What can hang from each mark:
k_632: k_612 k_750
k_750: k_612
k_511: k_612
k_149: k_550
k_12: k_90 k_550 k_612
k_550: k_12 k_90 k_149
k_90: k_612 k_632
k_612: k_12 k_149 k_632 k_750

Every row comes from one small tree of marks. Brackets hold a mark, then the marks that hang from it, in the order of their numbers. Every link used is in the known rows. Which tree was each row made from?
(in the rows, 128 means zero)
Known rows:
(k_550 (k_12 k_90 (k_612 k_632)) k_149): [107 117 149 126 116 108 108 139 150 116 115 169 138 106 117 169 161  72
  93 182 160 147]
(k_632 k_612): [ 88 128 101 103 106 102 133 126 103 105 127 144 155 112 131 135 143 119
 107 145 143 143]
(k_90 (k_632 (k_612 k_149) k_750)): [ 83 116 117  71 102 134 120 146  89  79 105 156 145  82  94 153 132 139
 126 158 150 163]
(k_90 (k_612 k_632)): [110 116 137 115 131 124  99 161 140 101 122 120 168 125 117 124 138 118
 121 143 138 145]
(k_90 (k_632 (k_612 k_12 k_149 k_750))): [ 96  79 118  80 120 133 123 158 127  75 122 152 140  98 112 127 129 127
 116 163 126 160]
(k_550 k_12 k_90 k_149): [ 82 134 125  87 140  72 112 142 154 123 115 146 163 128 140 127 149 106
 115 171 139 120]
(k_632 k_612 k_750): [ 81 127 102  93  97 113 135 114  91  99 113 148 138 105 129 146 145 122
 104 148 153 149]
(k_511 (k_612 k_12 (k_149 (k_550 k_90)) (k_632 k_750))): [ 62  93 129  71 109 112  46 150 146  98 110 128 161 119  91 138 123 137
 143 147 126 147]
(k_550 k_149): [111 141 134 107 162  89 125 152 144 115 129 150 170 127 135 132 135 124
 110 155 155 122]
(k_750 (k_612 k_12)): [ 88 103 118  92  90  80 108 144 134  96  91 146 152 170 145 130 134 109
 122 141 134 142]
(k_12 k_90 k_550 (k_612 k_750)): [ 91 100 109 116 113 109 123 122 158 126 112 156  89  76 103 157 128 102
  50 153 134 204]
(k_511 (k_612 k_12 k_750)): [108  86 112 111 126  98 111 133 170 100 121 144 151 133 146 112 133 110
  86 137 139 148]
(k_550 (k_12 (k_612 k_149 k_632 k_750))): [107  91 166 130 125 154 107 157 159 102 118 158 164  99 121 114 129  92
  73 155 123 150]
(k_90 (k_612 (k_12 (k_550 k_149))) k_632): [107 101 142  83 127  98  87 176 152 108  91 138 147 124 102 141 127 145
 114 160 161 157]
(k_12 k_90): [ 91 122 103 108 120  81 122 129 136 112 120 146 118 125 118 162 137 110
 113 155 145 150]
(k_612 k_12 k_149): [ 84 106 138 100 134  93 101 156 143 102 110 139 159 174 118 128 108 148
 132 142 142 121]
(k_511 (k_612 k_750)): [111 109 107 111 134 107 119 135 165 102 127 148 163 100 140 109 136 105
  74 135 134 160]
(k_149 k_550): [ 99 122 115 117 110 102 102 152 118 123 125 138 167 104 125 126 123 121
 107 134 128 114]
(k_511 (k_612 k_149)): [ 85 127 122  98 125  99  92 150 152  98 106 149 188 136 107 122 119 139
 112 132 145 150]
(k_750 (k_612 (k_12 k_90 (k_550 k_149)) k_632)): [ 89 106 152  84 114  79  77 158 159 110 103 159 133 138 116 172 136 106
 114 165 139 177]
(k_149 (k_550 k_12)): [ 94 114 126 123  79  99  94 149 119 129 106 147 177 110 138 118 131 103
  98 138 128  93]
(k_550 (k_12 (k_612 k_750)) k_90 k_149): [ 91 112 121  94 141 103 131 135 173 117 112 159 139  91 137 117 157  79
  73 179 129 157]
(k_612 (k_149 (k_550 k_12 k_90))): [ 57 118 122  80  96  93  75 159 137 120  97 140 176 116 107 116 122 122
 127 151 106 113]

Write each row's tree:
[ 91  77 129  97 140  98  72 136 185 119 146 118 132 103 123 126 125 120
  85 144 119 181] | (k_511 (k_612 (k_12 (k_550 k_90)) k_632 k_750))
[106  97 123  77 140 145 113 184 158  74  96 143 159  89  94 109 125 127
 113 154 122 175] | (k_90 (k_612 k_149 k_750) k_632)
[ 97 108 117  55 161 111 103 172 177 105 109 134 132  56  97 122 139 127
  95 172 123 198] | (k_12 (k_550 (k_90 (k_612 k_750) k_632) k_149))
[107  86 110 110 107 121 120 137 147 115 118 159  78  43  89 171 132  97
  57 164 139 214] | (k_12 (k_90 k_632) k_550 (k_612 k_750))
[ 74  86  93  54  82 110  80 154 121  94  80 118 115  98  93 143 142 126
 149 162 133 154] | (k_149 (k_550 (k_90 (k_612 k_12) (k_632 k_750))))
[ 75  85 131  88 133  96  96 146 174 111 105 151 109 131 101 147 102 139
  93 153 124 172] | (k_612 (k_12 k_90 k_550) k_149 k_750)
[ 90  85  97  72  87 125  92 166 148 101  90 133 146  52 112 102 152  86
 105 165  97 152] | (k_149 (k_550 k_12 (k_90 (k_612 k_750) k_632)))
[103 104  99 114  98 106 125 135 124 103 114 156  91  81  92 182 147  94
 102 170 158 181] | (k_12 (k_90 k_632) k_612)
[ 68 113 128  59  92  70  95 134 145 105  62 173 108 142 115 177 138 116
 107 166 155 186] | (k_632 (k_750 (k_612 (k_12 k_90 (k_550 k_149)))))
[ 84 102  91  94  36 108 101 140  88 107  99 166 130  56 106 164 161  80
 112 171 131 142] | (k_149 (k_550 (k_12 (k_90 (k_632 k_612)))))
[102 126 115  77 165  86 117 159 143 107 139 139 140  87 113 147 143 121
 133 179 144 148] | (k_550 (k_90 k_632) k_149)
[ 59 110 115  56 145 112  91 162 181 105  92 124 146 103  86 104 113 149
  98 146 101 196] | (k_12 (k_550 (k_90 (k_612 k_149 k_750))))
[ 80  77 110  48 140 118  99 172 174  72  94 125 129 115  92 113 129 133
 140 169 112 179] | (k_550 (k_90 (k_612 k_12 k_149 k_750) k_632))
[103 109 123 109 123 106 137 131 169 111  97 183 122  92 130 146 161  65
  64 182 146 161] | (k_550 (k_12 k_90 (k_612 k_750)) k_149)
[ 73 102 141  69 158 132  77 173 183 103 117 116 151  91  84 110 115 143
 104 148  96 196] | (k_12 (k_550 (k_90 (k_612 k_149 k_632 k_750))))
[102 111 127  98  90 111 122 131 126 102  80 184 101  77 104 187 164  78
  93 193 181 165] | (k_550 (k_12 (k_90 (k_632 k_750)) k_612) k_149)
[ 82 112 110 112  67  87  93 138 125 126  97 156 140 107 122 148 141  87
 104 154 129 116] | (k_149 (k_550 (k_12 k_90)))
[ 72 105 133  77 100  90  95 162 142  86  77 154 169 180 123 124 119 129
 135 141 128 146] | (k_750 (k_612 k_12 k_149))
[102 104 117  63 139 112 115 167 173  92  94 145 149  76 123 110 164  90
 108 186 124 161] | (k_550 k_12 (k_90 (k_612 k_750) k_632) k_149)
[ 56 107 123  40  69 105  92 156 124  81  60 159 143 103 105 141 142 106
 135 169 123 172] | (k_550 k_12 (k_90 (k_632 (k_750 (k_612 k_149)))))
[ 73  89 102  49  84  88 104 139 121  84  85 138 106 121 121 156 146 108
 144 166 135 175] | (k_550 (k_90 (k_632 (k_750 (k_612 k_12)))))
[ 77 105 149  99 125  90  82 157 146 121 107 136 153 161 107 135  91 167
 110 133 141 137] | (k_612 (k_12 k_550) k_149)
[ 81 124 118  97 103 106  71 162 142 106 101 150 203 112  97 116 115 135
 113 127 129 136] | (k_511 (k_612 (k_149 k_550)))
[ 95  83 122 101  93 133 119 150 154  92  90 177 110  72  94 151 142  82
  83 178 132 182] | (k_550 (k_12 (k_90 k_632) (k_612 k_149 k_750)))
[ 68 108 108  50  59 117  83 168 109  78  58 174 129  74  75 170 133 106
 136 163 123 184] | (k_12 (k_90 (k_632 (k_750 (k_612 (k_149 k_550))))))
[ 66  98 113  81  70  63  88 135 143 112  78 153 110 151 117 165 129 114
 106 148 133 181] | (k_750 (k_612 (k_12 k_90 k_550)))
[ 83 115 111  87 118 115  73 165 139 110 122 108 162  93  99 121 142 115
 137 149 108 146] | (k_149 (k_550 (k_90 (k_612 k_632))))
